(in the rows, 128 means zero)
Known rows, with every step that occurs
y-c: [116 127 154 127 109 139 139  79 132 104 135  89 125 159 128 118 146 164
 148 113  98 142 111]
y-b-s: [102 164 140  97 106 118  81  90 137 102 156 120 128 166 111 132 160 170
 156 108  63 130 110]
g-b-y-c-s: [ 72 135 146 109 102 132 152 121 112 104 142 111 112 178  88 118 157 132
 146 136  79 112 110]
n-b-s-c-y: [ 79 134 154 107 158 127 183  58 166 120 146 115 104 176 123 127 182 147
 125 121  12 111  64]
n-b-y-c-s: [ 75 154 171  98 143 150 176  69 131 125 130 107 117 165 105 103 163 163
 113 125  55 104 109]
c-s: [107 138 121  95 156 145 106  87 121 114 144  99 126 141  98 131 143 144
 147 120 106  97 127]
g-b-y-c: [ 69 135 152 114  97 128 152 120 117 102 138 116 111 183  96 116 162 135
 150 136  73 120 103]
y-c-n-b-s: [120 131 147 123 145 155 152  67 155 115 159  83 130 178 134 117 148 165
 146 127  75 142  95]
s-c-n: [100 114 130 147 161 125 121  79 123 115 160 110 151 164 122 145 140 158
 175 119  87 120  60]
n-b-g: [ 58 157 121  98 148 136 153  72 153 129 120  97  98 180 142 131 172 163
 143 123  69  98 101]
b-s-c-y: [ 92 118 157 118 132 102 147  77 153 110 169 119 110 159 106 138 175 134
 154 106  33 124  68]
y-b: [ 98 159 134 103  99 136  76  92 127 104 136 122 132 165 108 130 147 188
 160 110  92 123 114]
n-b: [ 84 143 140 100 162 151 155  66 152 122 121 111 111 176 133 122 167 157
 126 129  50 109  91]
g-c: [ 79 127 113 114 162 129 104  91 136 124 135 100 103 140  97 138 160 119
 184 117  90 117 101]
g-b-s: [ 85 132 122 107 127 117 135 115 145  96 154 114 102 189 117 134 177 107
 156 136  44 121  87]
n-b-s-c: [ 83 144 149 113 167 121 175  60 155 114 144 110 116 173 136 128 183 141
 125 123  16 112  69]
n-c: [ 69 165 142 105 144 162 105  87 156 114 142 111 125 169 111 122 151 136
 157 130 117 117 111]
s-c-y-b: [ 77 111 155 131 101 121 137  80 134 109 142 130 120 162  91 141 149 187
 167 103  73 116  66]
b-n-c: [ 90 173 125 104 156 188  63  82 137 104 162  88 125 184 117 158 166 130
 139 135 125 118 105]
g-b-s-c: [ 82 125 128 126 127 103 149 111 136  92 156 115 111 186 120 144 178 108
 159 134  39 120  70]
n-c-s: [ 76 167 133  98 158 167 105  86 146 115 148 102 129 155  96 127 145 134
 149 130 131 101 127]
c-y-b-g: [ 61 130 138  83  74 144 108  93 157 122 136 124  83 177  82 133 151 204
 174 104  92 111 109]
n-c-y: [ 57 143 154  92 124 175 123  85 174 122 143 120 102 175  85 120 152 153
 157 127 110 114 104]
s-c-y-b-g: [ 66 115 148 130  93 114 135  82 133 112 140 122 111 163  97 148 153 190
 174  99  80 112  72]
s-b: [111 132 111 120 127 135 118  63 138 133 152 130 141 143 117 104 145 137
 163 110  99 107  90]
s-b-n-c: [107 159 105 120 140 173  88  57 141 126 170 114 144 161 115 127 155 124
 150 121 126 107  89]

Rows
[ 82 159 135  94 139 197  74  80 151 108 162  98 107 189  97 156 167 141
 141 132 118 117  98]
b-n-c-y
[ 83 125 155  82  85 142 114  87 166 115 151 133  90 174  76 126 161 186
 160 105  60 122  98]
c-y-b-s
[ 96 135  91 112 175 149  93  74 127 132 157  94 115 126  84 140 156 105
 176 117 113  97 108]
g-c-s-b-n
[ 76 151 112 111 134 168  98 112 134  90 152 100 108 206 115 156 172 113
 150 152 100 114  91]
g-b-n-c
[ 83 115 151 130 105 133 121  78 128 105 149 123 121 170  93 153 154 183
 161 106  77 117  64]
s-c-y-b-n
[ 83 127 103 112 194 154 112  80 153 138 148  97 108 160 104 137 156 129
 184 131  80 115  88]
g-c-n-b
[101 133 116 104 185 172 119  72 158 132 153 107 129 186 125 127 144 163
 156 138  75 116  87]
c-n-b
[ 42 132 104  97 121 119 113  99 151 139 132  89  70 157 101 147 166 148
 200 107 108 102 112]
b-g-c-y
[133 134 131 127 121 157 129  63 124 110 157  81 137 145 113 124 142 151
 139 114 122 120 116]
y-c-s-b-n
[ 71 132  92 115 117 123 123  69 149 149 150 113 104 140 106 120 155 138
 193 102 114  96  94]
s-b-g-c-y
[ 55 151  89 100 144 114 101  98 131 134 136  77  88 144 109 150 160 135
 194 110 121  92 127]
b-g-c-s
[ 98 146  94 102 140 134 112  74 125 135 154 101 129 133 104 122 142 141
 163 109 125  81 121]
c-s-b-g
[107 132 139 128 162 106 125  79 143 111 181 110 137 163 125 139 165 127
 162 115  45 128  66]
b-s-c-n
[ 85 166 122 105 153 169 109  74 149 126 157 109 139 147  95 115 142 127
 155 126 137  95 120]
n-c-s-b
[100 141 147 122 104 133 143  65 124 137 157 129 147 138 100  86 143 147
 151 105  99 112 100]
s-b-y-c
[ 65 106 126 101 141 145 120  89 158 132 135 111  76 146  73 136 160 134
 185 112  82 115  94]
g-c-y
[ 96 175 119  98 166 191  64  81 133 105 166  82 127 175 104 160 159 129
 136 136 135 107 114]
b-n-c-s
[ 92 187 129 100 112 170  45  88 129  97 155 107 134 182 107 154 154 174
 151 123 120 123 113]
y-b-n-c
[103 140 140 122 114 140 134  64 126 141 167 129 152 141  98  87 138 149
 159 110 104 113  96]
s-b-y-c-n
[ 65 117 129 100 124 144 105  91 154 128 137 117  82 150  67 137 157 155
 189 109  84 117  98]
g-c-y-b
[ 90 123  99 114 183 147  89  91 145 134 155  98 114 151  97 140 148 127
 199 126  99 121  95]
g-c-n
[ 84 141 105 100 177 159 119  77 158 138 152  97 120 190 133 134 147 168
 167 133  88 110  94]
c-n-b-g
[116 138 105 105 149 143 114  69 126 128 155 113 140 129  95 115 137 135
 152 114 113  88 116]
c-s-b
[ 79 141  86 121 127 117 114  69 141 146 149 110 118 138 119 121 154 129
 190 102 118  97 100]
s-b-g-c
[ 63 169 108 103 100 116  70  98 128 119 133 101 108 162 110 147 154 181
 191 103 111 113 123]
y-b-g-c
[ 87 145 135  97 177 169 124  79 147 139 157 116 133 182 111 117 145 164
 151 137  71 112  94]
c-n-b-y
